What can hang from each mark:
j26: j237
j25: j233 j381 j573
j573: j26 j736
j381: j25 j736
j494: j25 j736
j822: j433 j459
j459: j822
j237: j26
j736: j233 j381 j433 j494 j573
j433: j25 j822 j884

Each row was made from one small tree. Brackets hold a mark, then the marks that hang from it, in the order of their numbers. Every link used is in the known rows. Write each row's tree.
(in the rows, 128 means zero)
Known rows:
(j433 j25 (j822 j459) j884): [ 89  93 151  98 177 143 124 176 139  74 138  84 169 106 133 133 128 164
 166 146 122 127 135 115 130 170 176 125 119 116 122  87  60 161]
(j459 (j822 j433)): [ 86  99 126 131 135 147 147 113 116 137 115 108 142 135 123 127 149 177
 154 118  84 124 123 127 101 139 129 149 116 162 118 128  83 169]
(j381 j25 j736): [124  92 101 145 123 160 149 153 123 155 103  96  97 131 141 136 163 162
 114 128  88 138 118 159 121 122 129 125 154 165 126 121  92 120]
(j736 j233 (j573 (j26 j237))): [120 116 150 132 161 224 119 132 127 131 164  97 133 147 148 124 144 104
 186  82 138 108 151 119 165 127 113 153 177 156 104 150  88 142]
(j494 j25 (j736 j573)): [118 102 130 158 132 212 121 159 150 109 125 113 130 111 122 111 155 155
 137 108  89 129 114 109 108 162 140 151 139 164 118 141  85 152]
(j381 (j25 j233 j573) (j736 j433)): [104  85 105 182 134 199 119 132 156 119 103  80  90 135 141 102 155 219
 162 107 110 119 105 148 106 144 122 111 153 193  96 104  62 140]
(j25 j233 j381 (j573 j26 j736)): [131  70 144 161 138 196 123  94 149 111 125  73  63 171 113 102 170 191
 170  68 164  97 111 100 106 123 141  54 148 119 142 110  88 203]
(j736 j233 (j381 j25) j494): [155  96 132 112 163 188  87 140 156 139 122  93  82 140 117 169 147 145
 161  68 104 127 144 101 123 149  90 156 135 186  60 155  26 139]
(j433 j884): [101 115 128 120 144 120 151 142 133 111 116  98 131 127 127 140 135 139
 125 120 121 127 117 130 148 139 137 124 127 120 124 134  72 156]
(j573 j26 (j736 j494)): [129  76 124 130 117 180 137 112 126 137 133  98 109 117 123 142 147 139
 169  59 149 113 165 103  97 129 127 106 153 137 121 159 100 176]
(j494 (j736 j233 j381 j433)): [137  91 149 155 158 212  81 142 174 122 145 126 122 114 113 151 129 148
 169  76 123 151 142 111 120 179 111 193 160 186  70 172  41 177]
(j381 (j736 j433 j573)): [104 100 118 186 122 195 129 147 155 136 130 112 153  71 108 124 152 146
 154  98 120 122 127 137 144 131 111 177 161 190  98 160  80 132]
(j822 (j433 j884) j459): [ 81 114 126 114 133 106 137 114 146  76 132  80 140 138 124 151 115 168
 150 126 101 121 152 143 130 163 140 132 122 149 111  88  68 158]
(j573 j736): [132 109 121 154 127 157 141 124 127 135 123 109 128 108 113 121 139 135
 126 107 135 133 138 128 115 127 145 120 143 137 143 139 111 159]
(j736 j381 (j433 j884)): [111  89 130 123 159 139 126 145 167 106 131 109 127 112  99 150 119 145
 142  95 130 134 121 107 145 167 111 169 128 154  90 155  37 160]
(j459 (j822 (j433 (j25 j233)))): [ 73  89 126 111 157 182 153 149 119  92 115 117 144 137 145 145 163 221
 157 121  87  97 125 109  79 122 154 139 104 175 133 103  54 195]
(j459 (j822 (j433 j25 j884))): [ 54  78 125  87 158 146 163 158 121  99 100 104 160 144 138 160 139 186
 140 130  98 118 115 130 124 147 142 164 106 139 140 114  45 192]
(j494 (j25 j573)): [116 108 135 143 123 170 117 135 149 105 126  73 122 140 124  96 135 187
 142 120 107 138  94 118 102 169 129 103 116 134 106 119  97 156]
(j822 j459): [115 132 134 134 126 130 118 117 140 104 150  87 138 111 128 121 125 165
 149 127 110 124 149 127 115 151 144 119 139 149  95 111  84 141]
(j381 (j25 j233) (j736 j433 j494)): [115  76  99 165 133 196 116 151 155 138 110  95  98 106 138 147 168 203
 164  77  91  97 146 125  96 125 118 125 145 218  85 146  38 146]
(j381 j25 (j736 j494 (j573 j26))): [111  66 100 134 120 212 140 143 131 147 107  91  81 126 136 141 179 149
 170  65 113 100 140 129 124 124  98 136 166 175  98 144  69 122]
(j736 j233 j494): [136 122 143 134 141 178  91 134 145 135 132  96 135 110 126 155 140 141
 175  75 122 115 156 113 125 139 109 143 138 161  78 172  59 165]
(j26 j237): [110 119 140 128 148 159 141 123 125 128 150  97 125 145 125 130 152 136
 128 138 100 139 131 142 139 112 144 121 146 147 125 146 100 137]
(j459 (j822 (j433 (j25 j381)))): [ 81  68 139 109 149 160 125 136 133 130 117  95 123 163 116 153 171 207
 134 125  83 111 110 115 111 120 138 148 106 152 133 131  48 202]
(j433 j25 j884): [ 89 102 129  91 156 141 149 168 137  91 115  95 142 122 140 159 136 159
 118 137 125 124 113 125 144 135 148 141 123 119 135 130  53 168]
(j736 (j381 (j25 j573))): [122  94 123 118 148 167 115 109 149 116 109  83  62 168 107 115 144 175
 136 110 111 149  85 124 116 161 110 124 128 153  82 113  64 128]
(j381 (j25 j233) (j736 j433)): [121  87  98 180 139 187 130 158 146 140 115 101 102 115 148 124 160 200
 143 102  91 108 129 137 106 123 131 129 145 204 104 120  55 138]
(j381 (j25 (j573 j26)) j736): [111  70 107 140 112 186 146 127 122 143 100  67  70 176 154 111 159 185
 151 107 124 135 106 153 114 144 119  99 169 141 119 102  98 134]
(j237 j26): [129 115 125 126 118 141 135 105 133 120 104 117 157 118 109 135 149 141
 138 114  96 125 112 132 128 122 114 112 125 132 121 160  84 159]
(j459 j822): [103 113 130 136 145 155 144 132 109 147 115 113 147 121 132 113 156 163
 150 120 105 126 111 115 105 136 142 136 125 141 116 146  81 167]
(j381 (j25 (j573 j26 j736))): [124  69 108 141 118 187 136 103 121 139 112  69  71 178 142  93 140 166
 153  96 153 130 117 134 110 145 122  85 155 124 129 101 107 153]
(j494 j25 (j736 j233 j573)): [141 112 145 166 143 242  95 172 157 112 129 115 142 110 135 112 144 141
 162  86 102 124 129 111 120 169 127 166 145 176 106 147  71 162]
(j459 (j822 (j433 (j25 j381) j884))): [ 67  60 141  94 164 146 143 152 138 111 102  91 126 162 115 167 163 197
 126 127  94 109  97 127 136 132 138 148 102 133 147 123  27 213]

Write each row's tree:
[119  82 168 120 171 159  87 160 152 105 153  75 132 124 105 129 154 188
 161 140 105 119 131  99 121 143 166 110 121 127 115 109  63 175]	(j433 (j25 j381) (j822 j459))
[145  60 129 112 131 187 142 114 141 125 141 112  88 125  97 159 152 128
 166  47 151 127 156  86  95 141 117 130 148 148 108 167  83 171]	(j573 j26 (j736 j381 j494))
[146  81 140 181 134 192 134 178 156 125 128  95  94 128 122 131 186 200
 125 102  82 106 110 106 100 114 153  86 127 178 150 125  77 177]	(j494 (j25 j233 (j381 j736)))
[106 103 136 136 136 185 132 106 131  93 125  81  92 164 148 103 149 196
 186  91 148  97 115 104  96 145 138  76 141 131 104 106  89 170]	(j25 j233 (j573 j26))
[107 106 149 128 168 122 120 149 134  91 135  87 158 106 119 113 124 143
 173 130 119 131 139 118 134 176 166 111 127 122 112  94  78 151]	(j433 (j822 j459) j884)
[102  71 142 133 170 148 101 153 152 121 124  95 157  88 100 140 131 149
 189  83 122 120 137 101 132 169 121 133 118 151  80 166  48 169]	(j736 (j433 j822 j884) j494)
[ 53  86 129 104 138 182 135 116 122  99 106  84 143 154 132 126 146 218
 163 135 103 130  98 135  97 153 130 144 112 148 111 105  69 189]	(j459 (j822 (j433 (j25 j573))))
[ 79 106 127  97 130 141 124 126 146  70 149  81 147 126 133 152 126 199
 149 140  97 120 160 135 109 147 146 149 118 164 106  94  72 159]	(j822 (j433 j25) j459)
[ 98  79 147  98 187 149 138 187 127  95 117 101 155 115 128 143 142 150
 145 138 125 130 113 113 140 149 159 129 117 111 141 120  69 167]	(j433 j25 j822 j884)
[102  82 150 143 147 207 126 153 161  95 110  78  89 147 125 137 190 225
 140 121 124 108  87 126 118 111 150  89 140 152 137 109  60 191]	(j433 (j25 j233 (j381 j736) j573))
[102  49 132 136 177 175 127 184 148 102 127 108 175  86 113 130 122 143
 158 111 152 133 135 112 135 159 152 148 126 133 143 133  65 185]	(j573 (j736 (j433 j25 j822 j884)))
[116  76 129 147 123 223 135 155 143 107 135 110 115 134 143 107 157 157
 157  85 111 116 127  99  98 164 133 143 149 148 121 139  93 161]	(j494 j25 (j736 (j573 j26)))
[ 98 103 135 124 147 195 144 118 124 123 164  95 119 149 131 121 156 122
 164 100 127 113 135 122 152 118 127 134 162 144 116 145 102 131]	(j736 (j573 (j26 j237)))
[123  68 164 124 179 165  99 165 141 127 135  90 119 128  99 136 171 174
 142 133 108 124 107  99 130 123 153 113 114 119 134 136  69 178]	(j433 (j25 j381) j822)
[141  90 138 178 137 215  78 174 166 126 146 101 148 112 150 120 123 175
 161  85  99 137 148 115 105 186 124 171 146 186  93 157  57 184]	(j494 j25 (j736 j233 j433))
[ 68  87 123 100 145 163 146 138 118 112 116 110 151 135 136 148 154 198
 143 135  90 121 124 127  96 134 141 163 110 161 128 123  67 186]	(j459 (j822 (j433 j25)))
[134  90 146 134 163 222  83 127 160 121 107  94  63 175 127 127 143 167
 164  97 116 160 100 138 117 186 110 149 158 164  79 121  46 152]	(j494 (j736 j233 (j381 (j25 j573))))
[122  65 119 140 154 185  99 137 167 131 127 114  77 141 116 142 146 171
 136 102  89 151 120 122 104 172 113 173 146 188  79 152  36 145]	(j494 (j736 (j381 j25) j433))
[ 91  62 171 110 190 163 102 160 152  93 110  63 113 157  99 130 157 181
 155 134 135 127  76 114 151 160 148  94 115  93 131 109  51 190]	(j433 (j25 j381 j573) j822 j884)
[137 102 120 124 163 167 129 139 146 110 119 111  66 152 124 137 157 179
 137 100  95 118 113 102  99 132 132 120 122 175 100 114  44 129]	(j736 (j381 (j25 j233)))
[ 81  89 126 139 143 220 102 156 167 100 127 117 149  90 121 132 150 172
 152 113 119 124 127 116 125 151 133 190 150 169  94 162  47 166]	(j494 (j736 (j433 j25) j573))
[ 72  93 125 114 147 128 163 133 119 116 101 105 148 144 125 144 138 166
 145 116  93 122 116 133 124 151 134 148 112 144 131 114  63 183]	(j459 (j822 (j433 j884)))
[ 72  93 154 100 176 156 111 153 148  60 125  64 158 125 127 112 124 184
 182 144 138 133 111 125 127 189 163 106 119 105 107  72  61 167]	(j433 (j25 j573) (j822 j459) j884)
[106  70 147 153 162 209  90 159 181 102 135 102 103 133 126 146 177 227
 142 112 105 100 121  99  99 129 155 132 135 170 114 149  22 208]	(j494 (j736 (j433 (j25 j233 j381))))
[148  93 156 161 137 194  95 151 156 162 125  85 104 117 107 171 177 152
 161  68 115 112 141 129 141 117 112 128 161 174 100 175  54 179]	(j25 (j381 (j736 j233 j494)))
[136 110 141 153 127 197 113 154 141 148 120 101 137  95 131 168 156 141
 171  75 119 126 157 136 128 131 119 144 164 181  94 165  70 160]	(j381 (j736 j233 j494))
[145 106 133 185 137 188  93 136 148 145 142 103 159  92 124 122 115 130
 163  75 155 130 162 124 135 145 114 165 153 174 106 164  77 178]	(j573 (j736 j233 j433))
[ 95  92 134 111 142 206 130 110 135 119 162  89 115 137 124 142 167 122
 183  76 123 101 152 108 135 122 110 129 160 156  91 166  84 139]	(j736 j494 (j573 (j26 j237)))
